Each row was made from one walk, in order. Every step used is in the known rows, and no mark comes twice. Write each row's walk.
In the rows, zero is written as 128.
Known rows:
peritut-pizug: [128 110 121 128 113 120 110 122 174 103  65 110  86 141 202 175  92 107
 164 159  99 140 136 121 110 147 121 106 130 170 155 118 155 156 144 111
 130 110 133 152 128 124]
mube-fibe-zuteze: [130 109 147 127 130 172 131  73 132 199 141  92 126 123  50 188 143 135
 111 128  95 114 149 118 122 116 130 112 114 112 114  28 162 129 123 115
 137 106 149 106 122 126]
zuteze-fibe-mube-dorog: [ 87 162 156 133 152 105 134 119 116 119 116 157 125 139 100 151 122 163
 129  91  81 158 134 139  84  62 171 125 144 103 129 181 122 119 101 107
 110 142 130  92 127 140]
fibe-mube-dorog-tafipu: [ 73 108 148 154 107 138 138 103  95 139 115 128 141 130  73 148 106 177
 147 129  79 140 146 115  98 114 195 131 141 158 146 158 130 132 103 125
 103 161 115  88 104 147]
topep-dorog-pigu: [153 126  91 122 125 126 135 127  68 117 119 151 106 125 155 163 126 154
 162 156 110 109  90 122 134 182 149 133 126 162 149 113 109 159 164 160
 171  98 136 123 148 149]
zapiget-moza-gepuz: [144 172 116 122 101  93 160 158 187  37  73  76 146 146 157 153 138 143
 165 150 134 115 100 136 160 168 102  98 159 147 121 187 116 139 120 142
 138 141 164 187 150  96]
lese-suzera: [ 95 139 129 113  64 121 117 114 153 118  96  52 150  99 189 153  84 104
 180 168 161 121 146 190 103 150 157 118 140 138 139 127 125 115 115 101
 165 146 133 146 143 126]
dorog-gepuz-moza: [175 139  81 119  79 122 133 119 116  81 112  96 120 126 194 113 115 115
 132 157 145 113 151 105 151 148 105 100 145 161 127 139 122 123 121 127
 141 123 129 120 144 134]
topep-dorog-fegasir: [142 140  93 119 154 144 124 116 112  75  91 157 131 107 131 102 113 119
 150 144 127 113 101 166 115 157 153 136 155 144 137 123 157 153 157 133
 156 109 127 159 176 140]
zapiget-moza-gepuz-fibe: [140 189 120 128  97  67 157 138 201  47 104  88 159 122 169 156 161 114
 154 138 152 145 120 123 183 158  89 115 125 105 123 200 154 138 116 147
 124 148 173 175 117  78]
suzera-lese-dorog-gepuz-fibe-panop: [140 116 122 130 127 141  45 128 156 134 144 130 153 104 134  37 157 147
 106 119 156 133  90 115 216 130  82 147  89 126 124  88  96 129 163 104
 132 178 102 106 131 121]
mube-dorog-panop: [169  75 130 125 157 149  86  73 118 163 106 134 128 121 143 114 127 172
 151 149 102 115 109 143 128 133 116 116 131 132 146  79 138 140 113 168
 132 142 128 137 160 137]
moza-gepuz-fibe-mube: [134 162 152 121 114  89 157 122 165  91 102  68 153  89 135  88 117  85
 129 124 139 189 142 106 165 123 132 123 147  91 117 188 147 127 112 114
 106 164 163 122  93 103]
gepuz-fibe: [126 148 129 119 106 124 116  91 154 125 125 120 142 104 179 163 133  96
 135 135 138 140 147 143 151 139 127 115 129 111 141 141 177 120 126 133
 112 151 151 130 121 127]
topep-dorog-zuteze-fibe-gepuz-moza-zapiget: [156 188 101 146 108  17 229 188 111 128 187 156 106  95  63 105 158 137
  96 116 140 166 155 111 116 129 115 179 137  87 111 162 122  80 169 122
 119  81 162 106 115 101]
peritut-dorog-tafipu: [ 82 121 117 127 123 169 131 147 117 128 123 141 109 162 165 166 125 147
 153 161  92 107 119 156 143 172 161 133 101 183 154 139 180 148 129 165
 120 134 108 158 112 151]
pigu-dorog-zuteze: [151 138 146 134 180 153 107 143 120 144 143 155 123 141 122 106 134 140
 155 123 122 120 133 110 138 167 129 118 111 143 150  88 162 105 154 175
 142  93 125 149 127 165]
fibe-gepuz-moza-zapiget: [134 150  97 117  29  67 215 146 137 134 123  57 119  79 113 112 124  94
 133 146 124 147 157 123 115 148 100 120 174 120 125 160 104  72 123 108
  97 163 152 131 132  95]
tafipu-dorog-lese-fibe-zuteze: [ 90  66 176 119 163 175  90 111 142 211 180 159 191 140  56 118 137  88
  70 112 162  81 129 188 124 146 108 153  96 120 124  82 139 140 138 114
 112  84  91 125 122 114]
mube-fibe: [133 127 135 115 111 177 119  92 136 159 111  84 131 130 109 223 121 121
 154 138 114 113 143 123 123 128 128 105 135 143 124 102 183 142 102 125
 140 124 153 112 152 129]
fegasir-dorog-pigu-fibe-gepuz-moza: [158 166  76 114  85 131 167 179 134 152 155 129  62 180 201 107 141 128
 144 170 168 116 119  63 140 101  66 127 107 122 109 101  52 155 134 139
 142 114 102 134  99 113]
mube-dorog-tafipu: [ 91  99 128 144 104 151 118  92 105 138 118 124 143 142 116 190 131 163
 150 151 102 104 123 143 118 154 164 139 126 153 148 152 158 129  99 163
 114 143 123 111 125 143]
tetus-gepuz-moza-zapiget: [171 113 109 126  12  69 187 132 128  86 104  51 161  97 118 157 134  82
 126 152 115 121 174 149 176 196  77 118 183 114 123 132 113  93 106 126
  77 135 165 155 141  90]
tukad-tafipu-dorog-pigu-fibe-gepuz-moza: [ 95 112  64 147  74 211 217 189  97 167 175 122  60 140 137 158 125  78
 111 138 171 170 124  67  73 146  73 158  93 147 109 110  73 125 124 160
 147 107  90 176  89  77]
lese-dorog: [110 147 129 112  93 150  97 123 130 119 109 122 155 131 153 149 135 138
 170 162 167 104 114 180 141 139 120 112 152 136 142 110  78 117 146 122
 150 144 132 132 152 123]
fibe-gepuz-moza: [155 158  84  89  33 122 186 145 149 153 115  70  97 107 163 117 115 108
 131 153 139 147 149 111 113 113 106 106 165 142 114 150  94 118 124 103
 122 152 122 135 118 129]
tetus-gepuz-moza: [193 121  94 101  13 125 156 129 138 104  94  64 139 125 161 160 126  96
 124 160 130 116 165 136 174 161  81 104 171 136 115 124 106 139 105 120
 105 125 134 161 125 123]
zapiget-moza-gepuz-fibe-mube-dorog-topep: [137 170 139 138 149  28 149 126 164  37 129  81 164 140  78 109 187 138
 149  84 102 158 129  75 137 125 117 137 103  49 122 209 165 169  95 147
 125 136 173 158 106  55]
gepuz-moza-zapiget: [133 158 106 129  38  58 174 125 123  92 126  77 151  96 137 165 126 101
 177 156 107 140 164 138 128 184 103 111 173 120 165 155 132  67 117 132
  92 143 164 138 147 108]
tetus-gepuz: [169  85 126 107  88 157 133 118 146 104  72  80 136 128 149 154 117 105
 100 143 123  92 136 167 177 159 114 105 169 148  98 107 114 144 118 121
 111 131 141 158 145 127]
zuteze-fibe-gepuz-moza-zapiget: [107 184  94 133  72  51 222 171 139 115 160 112  96  93 127 130 123 111
  95 122 137 157 156 139 110 112  97 139 160 108 116 205 104  66 122 101
  94 150 156 112 126  95]
suzera-lese-dorog: [ 81 138 136 110 103 141  60 124 137 133  94  86 153 145 123 127 150 125
 193 164 138  92  74 185 176 154 110 115 142 161 163 149  98 124 130 101
 127 158 106 167 151 144]
zuteze-fibe-gepuz-moza: [129 190  80 108  78 104 191 168 154 135 150 124  77 125 174 136 114 125
  92 131 153 150 148 132 107  79 102 126 148 129 106 196  98 111 123  97
 119 140 124 118 113 130]
zuteze-fibe-gepuz: [105 155 113 116 150 143 168 160 158 134 130 143  73 124 160 131 107 135
  66 114 147 125 117 159 113  77 135 126 147 142  88 178 106 113 136  95
 125 145 130 115 131 133]
tukad-tafipu-dorog-zuteze-fibe-panop-tinirub: [145  78 110 199 196 154 120 193 117  77 178 250  94 141 121 175 120 174
  39  77 115 171 135 116  59  85 142 151  93 114 150  29 121  65 162 142
 118 106 120 170 104 182]
topep-dorog: [154 161 120  98  98 139 135 128 113 115  89 123 112 117 148 180 120 127
 176 145 110 136 113 152 118 166 151 127 160 139 149 110 128 130 155 138
 151 114 142 131 160 132]
panop-tinirub: [163 121 111 139 143 103  87 118 126  64  85 136 114 121 202 192 114 119
 133 150 107 123 141 149 112 147 165  81 161 140 162 111 133  99 124 114
 131 155 139 163 143 201]
tukad-tafipu-dorog-pigu-fibe-mube: [ 51  88 126 176 158 229 176 169  73 128 150 167  87 151 106 164  94 102
 130 107 125 172 126  86  68 143 141 143 106 171 133  95  86 128 130 145
 137 114  95 160  99  99]
fegasir-dorog-lese: [145 124 132  92 100 127  81 108 129 135 115 144 121 193 159 115 116 135
 173 164 146  52  76 143 152 101 130 101 136 162 161 103 120 161 116 136
 103 110 114 146 148 158]
tukad-tafipu: [109  95 112 143  72 181 159 119  98 127 114 108  84 151 168 191 105 123
 155 162 143 141 116 149 106 138 140 100 161 169 158 110 135 105 114 137
 155 126 142 165 135 119]
topep-dorog-pigu-fibe-gepuz: [150 140  93 125 166 165 173 174 103 165 143 150  58 122 150 129 128 126
 114 137 146 148 102  85 120 173 130 159 121 145  79 117  75 162 174 143
 180  98 112 116 128 112]

Write each row's walk:
[111 155 152 126 109 112 138 102 143 122 121 126 141  90 136 122 107 103
 138 113 116 175 171 112 131 101 159 107 143 121 139 146 147 122 127  98
  98 171 141 109  97 130]  gepuz-fibe-mube
[128 129  94 149  99  71 201 144  96 170 167  96 116 107  96 127 172 107
 130 139 116 154 135  64 108 180  81 160 120  80  97 159  92 105 105 158
 124 124 133 112 119  78]  mube-dorog-pigu-fibe-gepuz-moza-zapiget
[ 76  97 197 128 129 117  73 107 132 191 104  83 174 156  80 122 149 122
 174 121  95 140 123 152 145 110 130 125 145 120 149 195 154 138  85  67
 126 151  96 115 129 129]  suzera-lese-fibe-mube-dorog
[135  83 125 117 169 205 101 119 147 125 103 151 135 102 137 115  93 126
 124 123 112 104 116 167 116 145 104 127 120 168 151  64 128 131 146 161
  99 149 114 168 159 129]  tafipu-dorog-panop
[126 125 147 151 205  96 104 111 121 130 152 186 149 160 101 151 169 169
 103 111 114 105 122 144 119 100 143 145 110  91 116 143 170 114 120 154
 123  76 141 117 128 157]  mube-dorog-zuteze-fibe
[110 112 116 104 178 182 101 139 142  66 121 115 137 136 114 160 126  91
 120  89  99  76 117 159  88 170 122 137 112 133 146 115 159 132 137 158
 110 109 129 178 161 113]  tafipu-dorog-topep
[153 159 120 129 181 107 172 175 129 146 155 188  84 126  97 101 139 158
  70 106 150 136 118 129 116  94 151 165 126 119  83 133 121 130 181 117
 150  75 137 109 118 140]  topep-dorog-zuteze-fibe-gepuz
[150 155 130 112 114 103 134 109 179  93 108  66 157 101 178 130 144  73
 128 149 162 150 115 139 186 161  98 130 131  85 118 183 173 122 113 152
 122 147 173 142 116  99]  moza-gepuz-fibe
[ 70 126 118 144  95 163 107 129 108 118 144 145 152 136 140 162 120 171
 150 173 178  95 125 176 148 161 145 138 131 177 153 136  90 125 150 136
 142 152 119 112 121 131]  lese-dorog-tafipu
[125 126 112 114 157 138  78 131 117  80 150 119 140 152 146 132 152 143
 148 139 167  76 116 166 133 162 116 126 132 121 144 113  99 135 152 137
 166 115 138 148 156 109]  lese-dorog-topep
[124  85 180 143 155 134 100 105 105 147 115 125 171 143 122  86 130 128
 106 114 146 131 159 128 135  94 139 124 138 111  99 148 130 143 106  89
 168 130 119  55 139 104]  lese-fibe-mube-dorog-gepuz
[ 62 141 162 129 117  62 109 105 104 155 152 125 160 128  89 107  89 134
 149 113 149 143 128 160  69  67 196 153 116 118 126 200 123 151  77  83
 134 126 106  94 118 140]  zuteze-fibe-mube-dorog-lese-suzera
[140 102 172 142 159  99 120  98 109 150 113 133 166 134  45  94 144 161
 144 112  76 137 148  93 105  95 176 117 138 109 122 102 143 127 122 122
 108 112 131 112 110 163]  fibe-mube-dorog-zuteze
[247 133  95 146 152  92  89 139 113  66 128 194 100  70 193 114 129 144
  72 106 119 188 144  76 142 136 147 141 109  90 133  39 125 117 182 129
 160 151 140  91 132 165]  topep-dorog-gepuz-fibe-panop-tinirub
[126 114 148 150 206 118 117 110 109 143 138 193 106 126 118  93 102 200
 115  98  94 161 132 132 102  56 146 129 131 127 136 131 115 138 117 122
 115 147 124  95 129 143]  zuteze-fibe-mube-dorog-panop
[126  59 181 127 148 117  76  62 112 246 183 143 184 159  61 118 173 131
  94 138 152  92 123 163 136 133 120 144 108  86 120  98 148 150 105 118
 143  81 105  95 121 121]  mube-dorog-lese-fibe-zuteze
[119 108 154 134  93  88  87 114 108 160 123  70 171 152 101  70 154 109
 154 130 121 142 148 104 166 109  95 127 132 128 137 206 140 144  77  69
 140 138  85  95 123 117]  suzera-lese-fibe-mube-dorog-gepuz-moza
[136  85 153 121 128 158  59 157 181 182 137 112 150 145 158 121 126 154
 125 128 119 136 116 158 171 152  85 130 136 152 143 125 129 123 143  77
 134 154  96 122 147 143]  suzera-lese-fibe-panop
[123 169 142 151 225 138 113 167 121 126 180 212 104 154 139 124 134 157
 119 100 136 127 132 130 132 132 125 138  97 133 138 132 164  98 154 170
 143  76 126 133 122 164]  pigu-dorog-zuteze-fibe
[129 111 156 101 143 169 114 162 127 248 180 140 110 148 136  70 115  99
 107 127 210 123 118 140 140 137  99 137 119 155 114 165 130 153 127 121
 169 117  85 107 131 118]  pigu-dorog-lese-fibe-gepuz
[ 95  95 105 120 145 182 120 131 108 102 111 141 146 118 128 162 118 112
 127 123 102  75  94 139 111 164 125 129  97 166 144 114 117 139 144 167
 113 126 116 156 142 146]  tafipu-dorog-pigu
[165 104 131 117  78 137 131  96 163 116 104  94 153 100 158 152 139  74
  87 132 144 120 159 152 200 149 100 121 136 107  99 117 154 146 113 129
  98 141 150 146 114 107]  tetus-gepuz-fibe
[116 143 106 127 188 181 105 131 121  96 114 161 116 119 146  71 102 111
 159 127 130 111 104 148 119 157 125 115 125 156 149 127 167 127 137 162
 150 130 107 177 164 150]  pigu-dorog-fegasir
[110 133 139  91  50  98  80 106 143 141 115  87 147 163 176 104  93 114
 202 184 190  61  97 175 128 100 148 120 119 144 160 101 112 161 102 110
 144 119 113 149 139 137]  fegasir-dorog-lese-suzera
[180 112  92 176 198 133  60 184 106  99 176 221 114 131 206 146 137 190
 106 141 153 157 125  91 127 170 113 133 106 116 124  29  17 118 184 135
 178 145 103 122 124 180]  lese-dorog-pigu-fibe-panop-tinirub
[158 125 146 123 139 119  98 124 148 115 113 151 134 188 148 110 146 156
 157 158 131  62 115 130 159  93 128 105 125 122 147  52 138 127 149 143
 118  87 140 150 126 159]  fegasir-dorog-zuteze
[102 147 139 103  93 132  91 128 113 172 145  91 134 117 154 100  79  96
 201 152 180 121 115 156 105 173 149 134 104 163 161 140 137 140 109 144
 170 119  95 151 141 142]  pigu-dorog-lese-suzera
[ 95 117 119 114 165 128  42 129 127  95 136  83 136 167 119 111 165 131
 173 141 138  63  77 171 169 176 104 127 122 152 164 154 120 144 137 116
 145 125 110 185 157 129]  suzera-lese-dorog-topep
[123 101 160 112 118 106 106  82  89 170 112 126 155 140  58  99 113 139
 156 118  92 127 109 105  99 101 182 113 151 145 135 153 128 163  87 114
  94 132 105 110 132 160]  fibe-mube-dorog-lese
[ 75 142 164 151 217 142 141 168 141  92 144 206 154 128  54 111 106 137
  79  61 100 130 152 136  87  73 162 147 110 132 118 130 135 108 152 111
  76 103 117 129 105 153]  tafipu-dorog-zuteze-fibe-mube
[162 154  94  94  31 148 185 121 144 204 130  45 101 110  99 176 128 105
 136 145 134 149 163  75 109  92  93 113 138 129 101 124 139 145  98 102
 135 141 138 108 117 112]  mube-fibe-gepuz-moza
[136 147 108 117  25  96 215 127 130 182 139  33 123  82  51 173 137  90
 139 136 119 151 172  86 109 125  89 126 148 106 109 133 147 100  98 105
 110 151 168 100 131  78]  mube-fibe-gepuz-moza-zapiget
[157 160 136 130 128 111 146 114  99  96 112 146 119  80 124  78 112 106
 119 103 129 176 153  87 149 112 168 138 127 121 118 122 140 146 157 107
 145 135 141  73 120 106]  topep-dorog-gepuz-fibe-mube
[106 136 145 147 191 114 126 116  96  91 114 166 118 140 108  93 117 158
  86  82 102 134 129 116 111  58 166 127 129 123  98 169 119 129 107 106
 130 129 127  67 138 134]  zuteze-fibe-mube-dorog-gepuz
[226 133 109 139 133  70  99 145 182  61 118 114 138  78 203 125 135 123
  84 126 125 198 132  96 162 146 108 126 128  63 129 103 133  97 138 136
 120 181 163 138 106 161]  moza-gepuz-fibe-panop-tinirub
[120 120 164 119 114  83 103  60 104 179 143 141 170 115  68 102 137 110
 143 107 112 157 130  92 121  92 169 130 118 102 138 167 170 163  86 122
  82 142 119  98 102 139]  gepuz-fibe-mube-dorog-lese
[143 129 141 129 140 125 110  77 150 124 139 147 112 138 145  58 163 118
  85 134 147  83 123 116 193  72 106 120  77  73 124  10 133 122 148 132
 123 117 140 103  98 107]  fegasir-dorog-gepuz-fibe-zuteze
[124 188 158 134  89  39 169 120 173  74  89  86 179 114  85 124 173 134
 170 106 101 182 128  89 146 103 122 123 127  65 121 203 143 149  88 135
 109 167 166 142 100  71]  zapiget-moza-gepuz-fibe-mube-dorog
[114 129 161 118 107 121 130  96 113 138  81 106 143 121  86 135 121 142
 168 114  66 152 135 119  89  94 174 106 162 116 136 130 120 125 101 110
 111 157 129 110 131 141]  fibe-mube-dorog
[ 95 131 122 132  88 157 116 129 132 102 118 145 108 184 176 165 107 171
 164 173 133  67 112 149 150 115 144 118 128 174 171 103 123 133 129 147
 109 140 125 127 120 147]  fegasir-dorog-tafipu
[ 99 142 139 136 214  95 117 127 104  82 157 160 108 162  93 135 136 165
 107  68  79 131 137 125  77  83 163 141 123  92 130 183 145 138 107 120
 124 108 139 108 131 126]  zuteze-fibe-mube-dorog-topep
[114  92 132 137 136 111 130  94  65 139 111 128 137 130  92 119 127 166
 155 124  70 127 115  84 103 112 172 112 125 135 137 136 100 153 116 134
 130 142 122 103 119 158]  fibe-mube-dorog-pigu
[ 94 127 134 130 208 163 158 179 168 136 147 182 123 122  72 102 129 118
  33  74 139 104 121 148  95  77 127 162  98 124  79 133 129 108 159 125
  93 102 116 141 114 136]  tafipu-dorog-zuteze-fibe-gepuz
[ 93 132 143 143 212 155 118 156 152  95 148 205 156 139  96 151 134 126
  79  85 122  95 128 165 106 115 129 153  97 125 119 130 159 105 153 146
  90  83 126 148 128 148]  tafipu-dorog-zuteze-fibe
[129 121 163 113 155 162  74 140 111 208 180 163 143 165 157 121 117 108
 148 137 194 112 126 154 150 174 103 129 116 160 156 160 161 148 120 145
 167  99  96 116 145 133]  pigu-dorog-lese-fibe
[125 162 134 137 216 143 157 189 138 167 177 190  70 138 113  70 130 150
  75  90 152 136 124 114 122  95 122 145  98 131  98 139 133 102 162 147
 147  97 117 124 108 151]  pigu-dorog-zuteze-fibe-gepuz
[126 100 112 134 176 161 145 132 114 190 139 124  90 140 130 125 155 129
 106 130 126 127  98  84 111 142 117 145 107 113  68 126  92 152 119 155
 154 117 108 116 123 115]  mube-dorog-pigu-fibe-gepuz
[134 103 150 132 143 130 122  92  94 108  77 108 135 124  95  78 116 140
 126 108  86 128 130  97 118  94 168 107 143 133 107 125 117 136 106 113
 132 145 124  86 144 133]  fibe-mube-dorog-gepuz
[132 128 140 140 147 120 131 100 126  94 117 130 132  92 146  65 102 100
  95 104 137 152 167  92 160  97 155 110 126 138 109 137 145 131 133  97
 118 158 136  83 109 122]  dorog-gepuz-fibe-mube
[195 116 111 115 147 151 116 116 106 136 110 158  94 104 164 117  99 167
 160 154 123 135 112 148 136 162 129 129 146 163 155  64 123 148 170 152
 157 120 134 135 164 132]  topep-dorog-panop
[ 70  93 123 161 165 195 197 181 128 150 165 179  82 147  73 127 126 115
  42  91 167 133 113 139  74  65 130 163  99 135  96 112 130  97 144 135
 122  93 120 167  99 108]  tukad-tafipu-dorog-zuteze-fibe-gepuz
[154 109 121 118 142 194 104 137 171 104 128 159 153  72 132  86 117 108
  55  67 118 144 131 105 139 121  98 156  80 107 105  47 133 117 163 146
  97 160 118 102 134 108]  tafipu-dorog-gepuz-fibe-panop
[119  93 133 158 208 145 113  91  97 187 169 154 119 147  91 147 177 151
 107 131  91 118 112  99 120 169 121 146  85  83 101  53 106 133 132 170
 147  79 114 118 107 126]  mube-dorog-pigu-fibe-zuteze
